Each row comes from the steps of one walk. Every step used is in the known rows, and no mark comes twice. Write the walk behind each row, first mark first.
In the rows, 128 means zero.
Known rows:
neza nekanog lusot fogat: [156 104 122 100 145 151 169 104 156 106  88 159 118  70 146 104 184  98
 111 105 205  98  64 121  52 123 100 118 167 173  81 112 117 111 123 135
 129 148 144 110 126  98 140 167 157 126  47 166 136 124 133 149 100 204
 110  82 131 122  75 170 161 151 136 104  98 134 203 147 157]
lusot fogat bapufip: [138  89 147 109 137 134 149 129 157 103 104 156 130 113 162  74 191  85
 127 146 201  80  71 172 100 175 128  78 134 151  77 164 135  63 125 150
 128 186 116 123 153 109 132 150 138 140  90 142 153 143 131 116 102 163
 126 109 175 110  71 153 175 159 157  98 149 113 201 154 184]
neza nekanog lusot: [160 108 120 109 140 151 167  91 148 109  86 167 113  63 139 123 180 102
 106 104 181 105  77  96  54 100 113 122 178 163  79 105 115 126 117 130
 132 142 152 101 116  91 141 156 154 117  65 167 135 105 146 152 110 197
 122  74 126 128  78 169 161 142 132 112  90 136 194 150 138]
bazu nekanog lusot fogat: [164 107 129 100 133 146 182  92 146 103  97 155 140 118 127 100 203 105
 124 119 205  90  54 124  64 155 125 101 154 155  99 119 127  97 118 149
 121 157 117 113 148  71 122 152 154 161  57 151 137 113 167 130 106 187
 122  80 144 138  69 163 159 145 178  84  95 129 201 148 147]
nekanog lusot nupo: [157  84 140  95 138 135 147  85 134 128 120 133 123  79 157 116 165  92
 126 114 209 104  70  97  81 126 137  97 171 141  93 112 115 118 129 132
 121 179 177 101 126  85 137 153 154 130  97 164 152  95 124 123 103 168
 142  95 127 128  81 157 133 146 140 100 107 136 175 141 156]
supe nupo lusot fogat: [146  78 177 112 111 166 130 107 147 141 113 134 174 110 178  84 161 110
  97 132 170  92  81 152  80 157 113  76 139 139 117 106 136  82 115 142
 109 172 159 111 121  76 143 123 115 116 106 126 153 138  99 105  90 142
 117 100 152 136  94 144 164 162 180 136 138 129 191 138 156]
bazu supe nupo: [137  92 169 117 111 158 146  62 136 117 119 142 151 104 145 100 170 124
 111 136 185 109  96 102  73 123 118  89 156 120 128  98 100 118 118 151
 114 168 156  97 139  95 123 115 135 129 135 132 158 124 119  93  79 114
 135  81 126 126 110 138 159 141 194 129 132 163 169 169 142]
supe nupo: [141  80 165 110 115 159 129  72 138 137 113 160 145 104 159 111 159 128
 100 131 152 114 101 110  77 141 123  79 158 123  98 117 128 109 129 139
 114 166 169 103 121  97 124 122 117 105 135 128 150 117 115  98 112 124
 131  85 143 125  92 142 162 149 167 134 129 130 187 149 156]
supe bazu: [147 112 133 131  91 118 137  92 133 115  90 164 132 117 154 135 173 120
  96 107 173 102 109  94  90 141 122 105 123 118  99 114 166 107 112 137
 124 149 184  87 143  83 130 140 128 119 124 151 141 121 140 106 109 146
 142  66 153 119  65 162 197 131 146 120 123 111 202 136 131]
bubu nupo lusot fogat: [168  84 167 126 121 174 135 122 150 121 105 136 159 111 158  98 183  88
 139 100 179  78  65 162 101 186 128  74 134 120 119 123 131  74 125 145
 115 157 145 121 107  68 164 145 105 120  74 161 142 144 116 112  92 144
 135 102 151 135  81 136 154 147 194 111 139 143 183 139 163]
nekanog neza: [156 101 123 138 140 153 146 103 138 142  81 185 154 123 128 106 198 127
 101 124 154  84  86 104  87 135 134 104 161 118  99 115 140 127 166 147
 133 150 142 114 132 116 132 185 128 114 102 139 155 119 137 125 125 155
 158  63 141 122  59 159 185 139 163 104 154 119 183 143 146]
bubu nupo lusot fogat bapufip: [166  76 166 126 121 173 136 131 156 110 100 142 161 111 167  95 185  76
 143 115 187  69  63 176 110 185 132  64 137 121 102 140 130  61 115 156
 117 171 131 118 111  65 163 142 111 130  74 155 144 142 121 111  90 145
 142 110 164 135  88 135 157 152 192 119 138 140 189 139 168]
bazu supe nupo lusot fogat bapufip: [136  79 176 119 108 160 148 101 151 112 112 128 177 107 171  75 175  94
 114 149 207  86  78 147  83 135 109  79 146 137 125 104 103  82  98 160
 116 187 137  99 139  76 137 112 142 147 115 129 164 135 115  97  56 128
 129  99 145 134 117 139 162 153 204 135 144 157 176 164 143]
bazu supe nupo lusot fogat: [139  90 177 118 107 164 148  92 141 119 117 124 179 107 163  79 170 109
 108 137 200  92  76 137  72 135 106  82 143 133 140  87 104  97 107 154
 112 174 149  99 136  79 138 118 138 137 115 134 157 138 110  98  63 127
 123  94 134 136 112 139 161 152 206 130 140 158 171 162 139]
bubu nupo lusot: [173  89 166 133 114 174 131 106 140 124 103 144 152 104 151 118 171  91
 131 101 154  83  76 137 103 164 139  74 145 108 119 115 129  94 121 141
 119 151 154 115 100  61 163 142  99 110  92 161 141 127 124 111 106 137
 146  95 142 145  88 134 156 141 189 121 130 144 181 139 146]
nekanog lusot nupo bubu: [158  85 135 100 129 127 152  84 125 126 116 118 113  81 161 127 160  86
 131 108 218 107  75 106  86 117 148  85 173 135  98 104  98 118 128 130
 117 181 187  89 122  93 144 140 146 133 101 165 144  85 116 106 101 159
 141 108 111 124  78 139 121 134 150 101 120 150 174 139 145]
supe bazu nekanog lusot nupo bubu: [163 104 119 119  96 114 166  75 125 109  92 142 133 120 145 152 180 102
 117  97 222 100  95  87  84 125 141 103 132 123 104  83 147 114 100 146
 121 154 186  73 140  60 127 128 152 162 103 155 133  92 161 101  87 157
 135  68 128 138  68 147 168 120 171 104 102 139 202 126 104]
bubu nupo lusot nekanog neza: [190  91 156 142 112 174 144 124 138 139 104 156 157 118 136 126 181 102
 114 105 161  73  79 122 104 161 136  84 143 106 124 116 135 102 139 147
 107 144 145 113  92  51 153 157 122 106  74 147 152 129 117 113 104 140
 156  81 135 167  86 143 165 140 192 118 131 142 176 144 150]
fogat lusot nekanog neza: [155 112 139  98 150 152 164 106 130 123 109 189 126 119 113 103 181 123
  78 140 163  95  68  86 106 146 136  84 135 146 112 121 137 114 151 131
 133 170 146 115 104  79  84 177 170 110  87 137 165 110 110 147  96 161
 148  67 142 157  82 167 187 149 142 126 135 107 181 161 162]
bazu supe nupo lusot: [143  92 178 122 102 163 144  79 137 121 116 132 171 101 156  95 166 110
 101 137 179  98  87 117  73 120 113  87 152 125 140  81 102 108 105 148
 116 175 154  93 127  74 139 112 135 129 128 135 160 123 118  99  72 121
 136  89 129 142 115 138 163 147 203 136 136 161 164 164 130]
bubu nupo lusot nekanog: [184  95 169 132 108 167 143 121 139 132 117 147 138 109 141 126 172  94
 118 100 159  79  81 124 105 167 136  78 139 110 128 123 130  90 123 138
 105 151 147 109  93  41 151 141 118 106  78 151 148 129 117 108 103 139
 146  93 136 168  90 136 161 141 187 121 119 137 175 147 156]
lusot nupo supe: [141  83 175 122 140 129 144 106 134 134 124 138 121 102 152  99 165  90
 133 115 187 104  80 104 103 140 146  94 140 130 120 123 143 106 153 156
 116 170 187  87 122  87 117 142 136 115 140 154 151 110 107 108 105 134
 118  92 124 115  90 139 163 142 166 112 127 135 167 139 155]
bazu nekanog neza turab: [156  89 122 136 146 142 168  84 144 137  75 191 154 129 103 107 218 132
  84 120 153  79  73  93  93 128 142 109 149 112  98  98 153 129 157 152
 120 135 118 124 132  85 115 181 153 139  94 142 145 105 183 129 133 159
 145  37 145 158  58 171 180 127 173  95 121 121 188 141 134]
lusot nupo bubu: [148  88 148 119 135 120 144  88 112 129 120 119 107  97 155 118 160  84
 123 102 201  92  99 112 112 138 175  78 142 114 110 103 114 120 145 137
 123 172 193  97 122 105 140 134 130 121 136 156 148 102 109  91 104 125
 134 106 118 130  75 114 146 128 159  99 161 140 163 135 151]
nupo supe bazu nekanog lusot fogat: [155 109 147 130 101 126 169 113 159 105  95 158 141 137 143 114 186 108
 131 112 202 110  69 108  73 145  99 102 131 151 120 119 168  79 111 158
 107 149 159  70 139  56 108 127 138 147  90 149 126 119 140 117  98 171
 112  78 134 106  80 168 183 135 190 119  82 133 210 138 122]

Write each row's walk:
[163  91 181 116  96 159 137 108 132 151 125 145 156 106 162 112 152 119
  77 130 151  94  97 115  86 138 120  82 143 132 127 103 132  98 111 137
  99 164 165 101 103  50 131 114 131 101 111 121 159 121 102 102  99 139
 128  88 142 171 102 146 171 154 178 141 121 125 184 146 145] : supe nupo lusot nekanog
[165 115 119 119  95 121 163  81 134 107  82 166 143 125 139 144 192 118
 107 110 196 100  88  82  73 130 119 112 134 128 100 101 160 104  93 145
 121 145 162  82 148  54 122 136 145 156  90 152 135 104 173 118 102 169
 138  56 146 136  67 167 187 127 168 110  86 122 211 135 110] : supe bazu nekanog lusot
[158  87 159 145 101 152 133  98 151 114  98 161 135 121 144 139 174 105
 151  91 172 119  88 106 100 164 117  81 136 107 118 133 157  86 129 156
 104 144 176  81 107  68 127 126 101 110 112 157 125 125 119  94 106 121
 136  84 128 102  89 145 170 130 192 138 105 153 193 138 139] : bubu nupo supe bazu
[144  83 160 121 105 152 137  68 127 133 111 138 133 108 158 124 152 122
 107 118 160 117 111 119  84 131 140  62 160 117 108 102 110 113 126 134
 108 166 178  93 111 104 136 104 107 108 139 131 136 106 104  78 111 115
 130 106 123 122  87 120 152 131 180 132 148 146 185 146 139] : supe nupo bubu
[152  83 146 109 118 122 146  99 142 126 116 134 130  93 163 125 166  95
 136 111 218 119  71  86  79 120 117 103 160 145 104 111 139 105 122 142
 111 173 199  73 127  69 126 137 154 131 107 164 143  97 112 116  97 162
 134  89 121 112  87 164 146 142 154 120  89 144 185 135 136] : nekanog lusot nupo supe bazu
[171 109 128 105 131 144 177  79 137 108  97 164 133 111 125 119 191 110
 120 122 182  97  69  97  66 130 133 101 165 139 100 109 122 110 115 141
 126 154 125 107 141  63 127 144 151 152  74 153 139  96 179 130 120 185
 133  72 134 147  71 164 163 138 176  91  86 132 195 148 133] : bazu nekanog lusot
[161  84 169 138 120 167 136  99 152 118 109 160 128 113 136 124 174 104
 157 100 159 115  77 119  99 168 127  73 155 113 119 140 134  90 143 154
 106 151 159  96 101  76 133 132 101 104 109 156 128 121 117 101 118 127
 132  96 124 104  92 138 157 135 195 126 112 156 182 147 156] : bubu nupo supe
[156  91 136 108 147 144 165  98 150 119  99 154 110  63 149 115 172  86
 123 103 205 111  68  90  62 100 119 121 172 164  92 103 120 124 131 142
 128 152 176  87 106  83 131 150 161 121  78 171 137  99 128 145  97 187
 109  78 113 126  93 158 153 142 141 116  87 150 185 140 141] : neza nekanog lusot nupo supe
[152 118 158  84 140 143 165 103 127 109 125 174 104 109 119 108 165 115
  84 136 162 105  70  90 106 152 133  76 130 151 113 127 134  98 131 124
 128 174 152 114 106  67  86 154 165 105  92 144 162 110 110 144  99 158
 136  79 148 153  88 161 182 147 135 126 125 104 178 165 166] : fogat lusot nekanog
[166  90 157 147 103 157 146  92 152 109  95 168 137 136 134 139 185 107
 153  93 177 112  83 104  97 168 125  84 135 104 125 127 161  87 125 163
 106 138 168  82 111  54 122 123 106 124 105 154 120 120 141  96 102 127
 131  75 130 114  90 141 172 126 210 127  94 154 196 138 132] : bubu nupo supe bazu nekanog
[134  88 159  77 165 144 146  87 120 112 122 156 119  95 144  92 163  95
 104 128 187 103  65  98 113 154 157  74 129 138 104 113 132 108 138 131
 141 190 181 112 110  88  96 161 156 120 123 157 161 102 108 140  80 145
 128  83 149 130  92 147 160 150 134 121 140 119 170 148 165] : fogat lusot nupo
[165 106 118 134 145 154 173  87 134 128  73 189 156 141 106 109 214 124
 106 124 160  73  81 101  79 140 146 108 147 116 106 106 146 123 150 161
 132 137 119 115 141  88 116 172 139 144  92 134 146 111 180 130 121 163
 142  49 143 149  62 157 192 133 190  89 132 126 188 142 131] : bazu nekanog neza
[146  88 160 127 121 113 152  98 130 125 113 147 133 125 148 117 174  93
 130 107 205 100  84  88 102 142 143 104 122 125 124 107 168 101 134 163
 114 160 198  73 133  66 103 129 141 134 137 147 144 109 133 105  91 134
 111  71 129 125  89 145 179 131 177 114 109 137 182 128 130] : lusot nupo supe bazu nekanog
[159  93 123 102 149 145 164  89 139 120  98 153 112  57 149 119 176  86
 110 103 207 101  76  88  64 105 128 125 171 154  82  97 117 133 126 136
 134 155 172 100 114  89 140 162 167 121  78 169 142 100 137 146  95 185
 116  74 120 132  83 160 150 145 127 104  98 143 183 141 148] : neza nekanog lusot nupo
[151  93 130 113 130 135 163 100 149 115  92 156 116  73 155 129 171  91
 116  97 216 112  74  82  66  97 110 129 158 156  92  95 138 122 122 145
 126 147 191  72 109  73 126 147 161 123  83 169 135  99 130 142  86 184
 110  67 114 120  91 166 162 141 137 123  82 146 197 133 128] : neza nekanog lusot nupo supe bazu
[153  82 152 101 136 131 150  98 144 128 125 136 122  86 159 112 166  92
 141 119 208 117  60  98  79 123 125  95 172 151 105 117 122 107 134 142
 113 179 184  86 120  76 126 142 150 127 102 163 147  95 114 121 106 165
 128  97 116 113  92 159 138 144 156 111  97 145 176 142 150] : nekanog lusot nupo supe
[153  79 178 118 105 163 129  93 140 145 112 143 166 102 174 100 155 114
  93 133 144  98  94 128  81 138 122  76 150 128 120  98 129 100 112 140
 112 168 167 103 110  69 143 118 113 107 124 130 153 118 112 107 102 138
 128  94 148 144  98 143 165 151 177 144 133 130 184 144 136] : supe nupo lusot
[153 101 179 122  96 157 151  89 134 127 128 133 164 106 148 100 162 113
  95 136 185  95  90 109  76 116 113  91 147 128 145  86 103 110 106 148
 106 168 154  91 124  60 129 112 148 125 116 126 166 126 112  98  69 124
 134  85 125 161 117 140 167 145 200 140 127 159 163 166 131] : bazu supe nupo lusot nekanog
[149  84 147 138 127 123 153 105 136 135 102 157 150 133 142 114 186  99
 124 110 206  93  83  83 101 137 144 112 126 118 124 101 172 114 154 169
 118 155 191  74 131  72 104 147 144 139 131 144 144 110 133 110  91 140
 126  60 124 125  84 148 185 133 181 114 120 137 182 125 128] : lusot nupo supe bazu nekanog neza
[128  87 165  94 142 132 146  95 132 111 118 158 123 110 149 101 160  97
 112 125 194 119  66  91 113 145 135  78 117 144 117 112 157  97 132 141
 132 184 202  86 107  71  84 144 153 122 131 158 151 102 100 134  75 141
 122  79 140 115 102 153 175 145 145 141 124 126 178 142 146] : fogat lusot nupo supe bazu
[162 102 125 115 106 118 161  77 130 113  93 155 143 119 147 141 187 106
 113 106 217  96  87  75  81 129 132 114 130 124  99  93 163 113 103 147
 123 153 180  82 145  52 121 137 153 158  99 153 141  99 168 116  90 164
 135  54 143 141  68 162 177 133 166 104  90 130 201 128 115] : supe bazu nekanog lusot nupo
[158  93 122 105 145 141 168  84 137 116  96 143 101  61 151 129 172  83
 112  94 214 103  80  98  68  96 136 114 174 151  84  90 102 132 125 133
 130 152 179  90 108  95 144 149 159 125  78 170 138  90 129 133  94 181
 117  88 106 130  81 143 141 134 137 105 111 152 184 140 138] : neza nekanog lusot nupo bubu
[164  91 144 105 141 138 177  87 139 118 108 150 132 111 132 114 184  93
 139 117 205 101  61  92  74 129 138 103 160 144 115 108 132 108 125 155
 117 163 152  94 130  55 112 137 159 155  87 153 144  89 161 125 105 173
 118  79 126 140  87 153 150 138 186  94  83 144 184 140 134] : bazu nekanog lusot nupo supe
